What can hang from each mark
K583: K826
K826: K116 K583
K640: K116 K492
K585: K116 K685
K316: K116 K492
K116: K168 K268 K585 K640
K685: K168 K585
K492: K168 K640

Known rows, with every way that one mark hangs from another
K585(K116(K168 K268 K640(K492))): [-22   9  -2  -4  30   2  21 -16 -26  -8   5 -21  -2  -4   6 -12  18  -8
   4  31 -12  38   8 -14  17   1  -3   9  13   4  11  -8   0  22  18 -28
 -14 -16   2  -6 -18  16   3]
K116(K168 K268 K585(K685) K640): [-22  12  -2  12  12   9   4  -8 -32   1 -13 -44   5  -8   1 -17  15 -14
  -2  41 -20  33   7 -22  12 -13 -14 -16 -10   6  21  -1 -23   2  20 -27
 -40 -12   3 -15   0  39  -1]
K585(K116): [-25  17   2 -17  33  -8  19  13  -9 -15   4 -45   1   0  11   0  26  -7
 -20  46   4  27  15 -15  26  -5  23  11  26 -16  -3   1  -2  13   0  12
   2 -16  -2  20 -16 -18  -5]
K640(K116(K268) K492): [-23  20 -10 -10  51 -12  34   2 -16  -9  10   2   2   5   1 -12  24   1
  -1  26  -7  32  37 -18  16   9   8  16  23  -6   2  -3   1   9  13 -22
  -3 -30  -7  10 -11  -9  -3]
K583(K826): [-20  30   2 -26  20  -7  22  28 -16 -21   7 -19   2  -2  11   2  14  -3
 -12  55   0  19  36 -38  25  21  17   7   8 -15  -6   1   4  28   5 -13
  16 -26  -2  19 -20 -16  -3]
K316(K116(K168 K585) K492(K640)): [-43  31  10 -19  20  13  17  -7 -34  -2  13  25  10  -2  -7 -22  14  -2
 -16  61   9  13  12 -45  26 -29   6 -10   1   6  23   3 -21 -19  -2 -19
 -67 -22   0 -10  -1  14  -3]
K685(K168 K585(K116(K640))): [-28 -16   7 -12  25  -4  21 -11 -17 -12   1   4  -4  -8   4   5  11  -8
  -7  43   4  33  -1  11  24 -29   4   4  28   6   5  -4  -7  23 -17  29
   6  -2  10  15   6  -1   1]
K585(K116(K268 K640(K492)) K685): [ -9  12  10   0  28 -16  23  -1 -27   0  -1 -33   1  -1  -4  -5  29  -5
  -2  28 -19  37  16  -9  18  17   1   4  11   3   9  -2 -11  13   2 -14
  12 -16  -4  11 -13   8  -1]
K685(K585(K116(K268 K640))): [-30   0   4  -7  31   4  22 -15 -15 -10 -15 -27  -4 -11   9   0  14 -12
  -1  38 -12  35   9   5  22  -7  -3  -2  12   2   4   0 -16  16  -4   5
  -4  -6   7  12  12   2  -4]
K585(K116(K268) K685(K168)): [-23  -8   7  -3  29 -15  17   6 -22  -1  -2 -31  10   1   2  -2  21 -16
 -22  31 -18  38  13   2  23  23   7   3  22  -6  11   4  -9  -4 -21  25
  12 -14  -1  14 -14   8  -2]
K316(K116 K492): [-36  38   4 -31  36   1  30 -13 -13 -13   1  39   4   6  -3  -6  32   0
 -22  64  19  21  44 -34  35  -9  16  -1   9   1   0   9 -19 -10  -9 -10
 -13 -26  -6  15  -2 -21  -5]
K685(K168 K585): [-32   3   4 -21  29  -4  20   0  -8 -17   0  22   0   2   6   0   8  -4
  -9  44   4  24  16  -2  28 -14   5   2  25  -2   4   0  -7  18  -9  29
  12 -12   5  14  14  -6   1]
K585(K116(K268 K640) K685(K168)): [-18 -15   3   4  23 -11  18  -6 -29   1   0 -28   3  -5   0  -1  18 -19
  -7  32 -17  44  11   2  21  14  -2   1  13   5  13   1 -15   5 -22  12
   2  -9   1  12 -13  13   0]
K826(K116(K168 K268 K640) K583): [-22  -1 -16 -11  45   8  34 -38   3  -8 -12 -22   5   1  12 -19  30 -11
   6  42 -13  34  22 -22  13   9  -7   1  20 -16  25  -5 -17   8   2 -29
 -39 -14 -10 -12  -4   7   0]
K640(K116(K268 K585) K492): [-22  17  -6  -3  43  -5  31  12 -27  -7   6 -26   8   0  -1 -12  26   4
  -6  29  -7  30  19 -22  15 -11   2   6  23  -2   7  -4   1   4  22 -25
 -26 -24  -4   1  -5   6  -6]
K585(K116 K685(K168)): [-19  -4  10  -8  26 -21  14  15 -17  -5   7 -22   8   1   0   2  26 -10
 -25  39  -4  32  10  -2  24   2  17   8  31 -10   8   1  -5   8 -22  31
  23 -12  -1  19 -16  -1  -2]
K583(K826(K116(K168 K268))): [-30  16  -9 -19  31  -2  23  -3 -15 -18 -11 -15  16  -2  14 -16  11  -9
 -11  49 -19  27  29 -26  14  22   2   5  16 -19  11   2   7  17   8 -29
  -4 -23  -4   1 -25   9   1]
K492(K168 K640): [-24  31   0 -21  18  -2  21  27 -19 -10  31 -29   2   5   1 -11  -7  -4
  -5  45  -6  13  16 -33  21   0  23  12   1 -21  18  -1 -12  13 -10  16
 -37 -28 -10  15  -8 -15  -2]
K585(K685): [-15  31   4 -10  26 -14  13  12  -9  -9  -3 -22   4   7   1  -5  28  -7
 -16  45  -6  23  29 -21  24   4  14  -2  12 -14   3   3 -14   6   3   4
  14 -21  -4  18  -7  -9  -3]
K640(K116(K585) K492): [-18  22  -3  -8  37 -10  27  16 -24 -12  13 -17   7   2  -2 -11  31  10
 -10  37   7  25  16 -26  15 -37  13  12  31  -6   3  -6   4  13  22 -18
 -16 -23  -4   6  -7  -4  -5]
K583(K826(K116(K585))): [-19  22   0 -21  22  -9  25  27 -20 -22  -4 -41  18  -3   9  -5  24   3
 -18  59  -3  18  17 -33  20  -5  13   2  27 -19   5   3   6  16   6 -17
  -6 -19  -6  12 -18  -3  -4]
K583(K826(K116)): [-20  25  -3 -28  29 -14  30  17 -10 -24  -2 -19  12   2  10  -3  21   0
 -15  57  -4  21  34 -29  20  14  18  10  28 -23   0   2   6  23  -3 -14
  16 -24  -9  21 -24 -18  -1]
K826(K116 K583): [-17  15  -7 -25  50  -8  39  -5  16 -16  -4 -28   8  10  11 -10  44   2
 -10  50   2  23  28 -24  23   7  18   8  39 -34  11   0  -9  10  -5  -1
  -6 -18 -16  10  -5 -26  -5]
K685(K168 K585(K116(K640(K492)))): [-20  -9  13 -15  28 -12  27 -12 -21 -13  11  21  -3  -3  -3   2  15   3
  -1  34   3  32  -3   9  23 -23   2  10  35  14   8  -9   1  32  -7  16
  22  -5   6  11   4   2   5]
K116(K168 K268 K585 K640(K492)): [-21  18  -4   0  19  13  17 -12 -34  -9   2 -28   0  -4   2 -18  13  -3
  10  38  -9  33   6 -29  16 -11 -16  -5   0  11  17  -8  -4  16  34 -42
 -41 -18   2 -17  -1  32   2]
K316(K492): [-37  33  -7 -29  32  -3  26   0  -7 -12  -2  -4   1   4   4  -1  28   1
 -11  58   8  22  27 -33  30  -2  18  -1  13   6  -2   3 -11   3  -1  -2
 -16 -22  -5  15  -9 -18 -11]
K826(K116(K168 K585) K583): [-23   7  -5 -14  38   6  25  -8   2 -12  -6 -46  16   3  11 -19  37   2
 -14  52   0  20   4 -31  14 -26   7   0  37 -28  24  -4  -7   8   9 -12
 -41 -12 -10 -16  -4   6  -4]
K492(K168 K640(K116(K268))): [-32  16 -11  -7  35  -4  31  20 -24   0  27 -22   5   1  -1 -15  -8 -11
  -3  31 -16  22  23 -23  10   2  16  18   6 -18  19   0 -13  -1 -12   3
 -51 -31 -10   9 -12  -9  -4]
K316(K116(K585 K640) K492(K168)): [-32  27   5 -15  12  15  30  -7 -37  -7  11   7   7  -2  -9  -5  17   2
 -13  66  18  18  18 -37  23 -54  10  -2  -6  15  16   5 -28  -2  -6 -14
 -61 -20  -7  -2   6   1  -6]

Rows
[-23  12   0   9  29 -10  15  23 -32  10   5 -45  13  -6  -8 -18  14 -10
 -11  30 -24  27  13 -23  10   2   4  -6   8 -11  22   1 -22 -17  -5  -5
 -46 -22  -3   6  -3  15  -6] | K492(K640(K116(K268 K585(K685))))
[-18  17   2   5  32 -13  12   9 -28   0   7  -4  13   2 -10 -18  31   6
 -16  33  -5  23   8 -22   4 -46   9   4  29   0  15  -8  -1  12  28 -25
 -15 -18   0 -11 -12  25   0] | K640(K116(K168 K585(K685)) K492)
[-47  28   3 -22  30  11  24 -23 -27   1   6  44   7   1  -4 -25   8 -10
  -9  53  -4  21  31 -36  28  12   1  -6  -8   2  22   6 -24 -22  -9 -22
 -55 -28  -3  -4  -4   7  -1] | K316(K116(K168 K268) K492(K640))
[-14  26  -4 -13  30   0  29  -8 -21 -13   6 -12  -7   4   2  -9  17  -1
  13  35  -8  35  31 -22  24  21  -6   4   1   5   5  -4  -7  19  16 -28
  -7 -24  -6   9  -4  -2   0] | K116(K268 K640(K492))
[ -9   9  -7 -18  43  -4  36 -31   1 -13   5   3   3  10   4 -20  40   6
   9  42   1  26  16 -28  14  -9   2  11  35 -12  20 -11  -3  29  15 -34
 -16 -17 -12 -11 -12  -1   4] | K826(K116(K168 K640(K492)) K583)
[ -7  22   9   6  17  -5  19   2 -36  -4  -5 -40   4  -2  -7 -10  26   0
   3  34 -18  32  13 -24  17   7 -10 -11   0  10  17  -3 -16   8  17 -28
 -14 -18  -4   1   3  23  -3] | K116(K268 K585(K685) K640(K492))
[ -3  27  11   0  14  -9  16  13 -32  -6   5 -32   3   1  -9  -7  31   6
  -1  42  -5  26   9 -27  17 -16  -1  -8   8   8  12  -6 -13  17  19 -22
  -7 -16  -4   6  -4  15   0] | K116(K585(K685) K640(K492))
[-15  20  -2  -3  13   9  29   9 -39 -11  15 -49   4   0  -3  -8   6   2
   7  36  -9  26   8 -26  14 -15  -1   4  -4   6  19  -5  -9  21  19 -21
 -45 -22  -9  -5   1  15  -2] | K116(K268 K585 K640(K492(K168)))
[-13  -9   5  -2  20 -16  15   1 -26  -3   6 -18   1  -3  -2   2  24 -13
 -11  40  -2  38   8  -4  21  -8   8   6  22   4  11   0 -11  12 -21  21
  10  -7   1  17 -15   5   2] | K585(K116(K640) K685(K168))
[-32  13 -14  -1  34   5  11   5 -20  -9   4 -15   8  -5   6 -15  21  -5
 -16  44   5  25   9 -25  10 -56  10   6  22  -7   8  -4  -1   8  25 -17
 -43 -17   4  -9 -11  12  -3] | K640(K116(K168 K585))
[-17  15   0   5  31 -14  14  18 -21  -1  -3 -31  11  -2  -4  -9  32  -3
 -22  41  -2  26  18 -21  11 -36  16   0  23 -10   7   1 -13  -2   7  -4
 -16 -17  -1  10  -5   4  -7] | K640(K116(K585(K685)))
[-31  11  -9   0  26   2  26  27 -35   2  23 -48  11  -4  -2 -16  -6  -8
  -6  34 -15  21   9 -27   8 -19  12  10   5 -14  26  -1 -13  -6  -4   2
 -74 -26  -7   1  -4   7  -7] | K492(K168 K640(K116(K268 K585)))
[-22   2   5   2  18  -5  14  13 -29  -3  -6 -35  13  -1  -1  -8  17  -9
 -15  37 -16  33  11 -13  23  10  -4 -11  10  -2  18   4 -15  -8  -7  10
 -12 -15  -1   2   2  22  -3] | K116(K268 K585(K685(K168)))
[-25  15  -5  -2  33  -2  33  18 -33  -7  18 -32  13   3  -6 -11  12   5
  -9  28  -9  23  13 -23   7 -28  11  15  17  -7  16  -3   0  10  14 -15
 -42 -27 -10  -4  -8   7  -6] | K640(K116(K268 K585) K492(K168))
[-14  18  -8 -22  23 -10  30   6 -16 -22  -1 -14   6  -3   8  -3  20  -4
   0  58  -2  27  33 -28  19   8   8   8  18 -11   2   0   1  28  -1 -25
   5 -20  -7  19 -22 -13   1] | K583(K826(K116(K640)))
[-27  22  -6 -24  27  -7  20   5 -11 -21  -4  -3  14   0  11 -11  15  -3
 -15  56  -6  19  27 -29  15  -1  13  10  26 -21   7  -1  10  25   8 -24
   3 -22  -5   6 -28   0   3] | K583(K826(K116(K168)))
[-30  32  -2 -24  30   5  30 -24 -21 -12   3  45  -3   2  -4  -5  32  -2
  -6  65  21  27  43 -34  34 -18   6  -3   0  15   1   7 -24  -5  -8 -23
 -28 -23  -5  14   0 -16  -3] | K316(K116(K640) K492)
[-28   8   5   2  29  -6   7  -1 -18   1 -12 -39  10  -2   5 -11  21 -17
 -19  33 -24  32  10  -8  15   6   7   0  12 -15  12   2 -11   2   4  -2
  -2 -13   1  -1 -16  17  -2] | K585(K116(K168 K268) K685)
[-23  14   9  -3  26 -10   3   5 -14  -3  -4 -29   8   0   5  -9  27 -11
 -24  42 -10  26   8 -13  15 -18  18   4  21 -15   9  -1  -7   9   4   5
   7 -11   3   3 -20   8   0] | K585(K116(K168) K685)
[ -8  27   1 -11  19   1  23   7 -29 -16  12 -30  -3   1  -1  -7  24   6
   5  44   5  26  10 -31  22 -20   0  -1  12   7   7  -7  -4  22  24 -25
 -18 -17  -2   6  -1   4  -1] | K116(K585 K640(K492))
[-35  24   3  -5  28  19  15 -14 -29 -11  -5  -5  10  -3   6 -21  15 -10
 -17  50  -1  26  26 -25  25 -16  -8  -6   1  -9  15   6 -17 -12  18 -27
 -42 -22   1 -14   6  19   1] | K316(K116(K168 K268 K585))
[-43  33   5 -25  24   7  34  -1 -29   0  19  23  10   5 -10 -15  -1  -6
 -12  51  -5  15  33 -35  27   9  15   3 -11  -2  23   9 -28 -20 -26  -2
 -56 -32 -13   5   0  -9  -5] | K316(K116(K268) K492(K168 K640))
[-10  23   8   4  12  -2   7  -1 -34  -4   3 -16   4   0  -8 -16  24   4
  -1  41  -7  25   0 -30  10 -30  -5  -8   5  11  19  -9  -8  20  29 -32
 -18 -13   1 -11  -8  32   4] | K116(K168 K585(K685) K640(K492))
[-25 -10  -6  10  32 -11  19  10 -31   3  -2 -19  15  -3  -4 -10  20 -10
 -19  31 -13  36  15  -7  12 -11  -1  -2  23  -1  15   2 -13 -11  -8   6
 -21 -17   0   3  -4  20  -5] | K640(K116(K268 K585(K685(K168))))
[ -5   7  11   0  11 -13  17   8 -38  -5  13  -5   4   2 -12  -5  24   3
  -1  39  -1  31   4 -19  19 -13  -6  -3  16  16  17  -6  -8  17   6  -6
  -2 -13  -2   2  -4  23   3] | K116(K585(K685(K168)) K640(K492))
[-22  23   6   1  15   0   0  10 -22  -5  -8 -37  11   0   2 -13  22  -6
 -18  48  -9  21   4 -28  15 -27   5 -10   8  -7  15  -1 -13   4  18  -8
 -21 -13   2  -7  -5  24  -2] | K116(K168 K585(K685))
[-30   6  -7  15  33  -1  10   2 -26   5 -10 -29  15  -6  -1 -19  21 -13
 -17  33 -20  32  12 -16   4 -28  -1  -4  12  -5  17   1 -13  -7  17 -20
 -38 -17   3 -12  -7  31  -4] | K640(K116(K168 K268 K585(K685)))
[ -6  22   3 -18  17 -12  32  16 -32 -20   6 -27  12  -3   1  -8  25  12
   1  52  -2  23  15 -33  15  -5   3   5  24  -2  10  -6   8  32  17 -39
  -1 -19  -9   8 -20   6   1] | K583(K826(K116(K585 K640(K492))))
[-20  15 -11 -18  21  -3  21  -5 -20 -20   0   1   7  -4  10 -10  13  -7
  -1  58  -4  26  22 -30  13  -7   3   7  16  -9   8  -3   5  31  10 -34
  -7 -18  -3   5 -27   6   5] | K583(K826(K116(K168 K640)))
[-38   7 -12   2  31   8  16   9 -31   3  11 -29   8  -8   3 -26   0 -13
  -5  34 -17  27   6 -27   9 -18  -1   1   9  -8  23  -4  -9  -7  13 -18
 -72 -22   3 -11  -9  22  -3] | K492(K640(K116(K168 K268 K585)))
[-12  15   5 -13  22  -7  29  11 -27 -12  27 -33  -1   3  -1   2  15   3
  -2  36   3  24   5 -18  14 -26  19  24  18  -2  10  -7   1  34   1   0
 -10 -18  -8  11 -18  -9   0] | K585(K116(K640(K492(K168))))
[-35   9  -4  -8  33   5  15  -6 -15  -8  -3 -42   4  -4  14 -11  16 -17
 -14  38 -13  33  11 -13  20   4   7   7  15 -13   8   1  -2   7   9  -4
 -17 -16   3  -2 -17   8  -3] | K585(K116(K168 K268))
[ -9  32  11 -11  21   6  26  -6 -36 -16  13  11   0   1  -7 -13  29   6
  -3  51  17  25  25 -31  28 -24  -3   0   7   3   8  -1 -13   7  18 -34
 -17 -22  -4   5   7   1   4] | K316(K116(K585 K640(K492)))
[-18   6   4   3  19  -6   5  -8 -21  -2   0 -25   1  -6   3  -8  24 -15
 -11  44  -8  32   6 -13  13 -25   8   2  11  -1  10  -4 -12  16   5  -6
  -7  -8   4   1 -19  14   2] | K585(K116(K168 K640) K685)
[-23  19  -8 -23  33  -9  33  11 -13 -20 -11 -28  15  -1  12  -6  16  -5
 -10  50 -17  26  38 -24  20  36   7   5  18 -21   5   5   3  13  -3 -20
   7 -26  -8  17 -20  -8  -4] | K583(K826(K116(K268)))
[-38   8 -18   3  36   9  17  -2 -24  -4  -4 -28   9  -7   9 -18  16 -12
 -12  38 -10  32  14 -20   9 -29  -1   1  16  -9  13  -2  -6  -3  22 -24
 -53 -20   3 -12  -5  20  -5] | K640(K116(K168 K268 K585))
[-38  24 -11 -22  41 -12  31  11 -15   1  18  13   2   2  -5 -10  18   0
  -7  49   3  22  25 -35  19  -9  21   7  18   3   8  -1 -11  -6 -13  -1
 -43 -27  -5  17 -16 -18 -10] | K316(K492(K640(K116)))
[-22   7  -8  -7  30   2  23  -3 -20  -9  -3 -48  -4  -7  12  -3  20 -15
  -3  39 -10  40  19 -11  24   9   3   5   8  -4   2   1 -11   9  -1  -7
 -17 -15   1  13 -10  -4  -5] | K585(K116(K268 K640))
[ -7  14   6  -5  10 -15  18  18 -30 -11 -11 -43  17  -7  -1  -5  28  -1
 -10  58 -11  24  17 -29  11  -9   4  -8  17  -6  13   1  -9  19   2 -25
  -2 -13  -6  12 -16  13  -1] | K583(K826(K116(K585(K685) K640)))
[-34  20  -7  -4  23  16  10   2 -23 -10  -7 -45   7  -5  11 -17  11 -11
  -9  43 -11  29  10 -27  20  -7  -5  -8   3  -8  16   0  -7   2  24 -18
 -44 -17   4 -13   1  23  -4] | K116(K168 K268 K585)
[-29  16 -12  -8  42  -6  27  13 -18  -1  14 -16   0  -2   4 -16   7 -13
  -1  32 -14  29  31 -22  17  17   8  10  11 -13  11   0 -11  -6  -9  -6
 -36 -30  -4  14 -11 -10  -4] | K492(K640(K116(K268)))
[-16  33  17  -4  20  -3  13   7 -27  -9  -4  -7  12   2  -6 -12  34  -2
 -28  53   5  20  28 -26  27 -24   7  -8   9 -13  10   9 -26 -11   3  -7
  -6 -19  -6  10   7   2  -1] | K316(K116(K585(K685)))
[-10  34   5 -18  31  -1  31 -16 -26 -19  16  38  -7   7  -5 -11  26   3
   1  48  17  27  42 -26  30  -9   1   9   8   1   3  -1 -12  12  12 -30
   5 -27  -6  15   0 -15   7] | K316(K116(K640(K492)))
[-16   7   1   3  25  -9  16  -5 -23   1 -10 -49   1  -6   3  -3  26 -17
  -9  36 -19  39  17  -8  19  14   3  -2   5  -3   7   3 -20   4  -9  -3
  -1 -13   0  15 -11   6  -4] | K585(K116(K268 K640) K685)
[-19  22  -3  -8  29  -6  30  26 -29 -11  27 -24  11   6  -6  -8  18  11
 -13  35   4  17  10 -26   7 -50  22  20  26  -6  11  -6   3  18  15  -9
 -34 -25 -10   1 -10  -3  -4] | K640(K116(K585) K492(K168))
[-19  24  -7 -15  40 -12  34  15 -19 -13  28   5   5  11  -4  -6  15   7
  -8  33   4  19  24 -23   9 -33  26  29  25 -11   6  -5   5  24  11  -5
 -11 -30 -11   9 -16 -17  -2] | K640(K116 K492(K168))
[-24  19 -11  -9  42  -8  36   9 -22  -9  22  -6   7   8  -3 -10  10   2
  -3  25  -8  26  29 -18   9 -10  16  24  18  -9   9  -3   2  15   8 -12
 -19 -32 -12   5 -12  -8  -4] | K640(K116(K268) K492(K168))
[-22  10 -10 -21  46   0  30 -17  13 -15  -4 -15  10   8  12 -17  37  -1
 -11  50   0  23  21 -27  18  -8  12   9  38 -31  18  -4  -5  14   3 -10
 -18 -16 -12  -5  -9  -8  -1] | K826(K116(K168) K583)
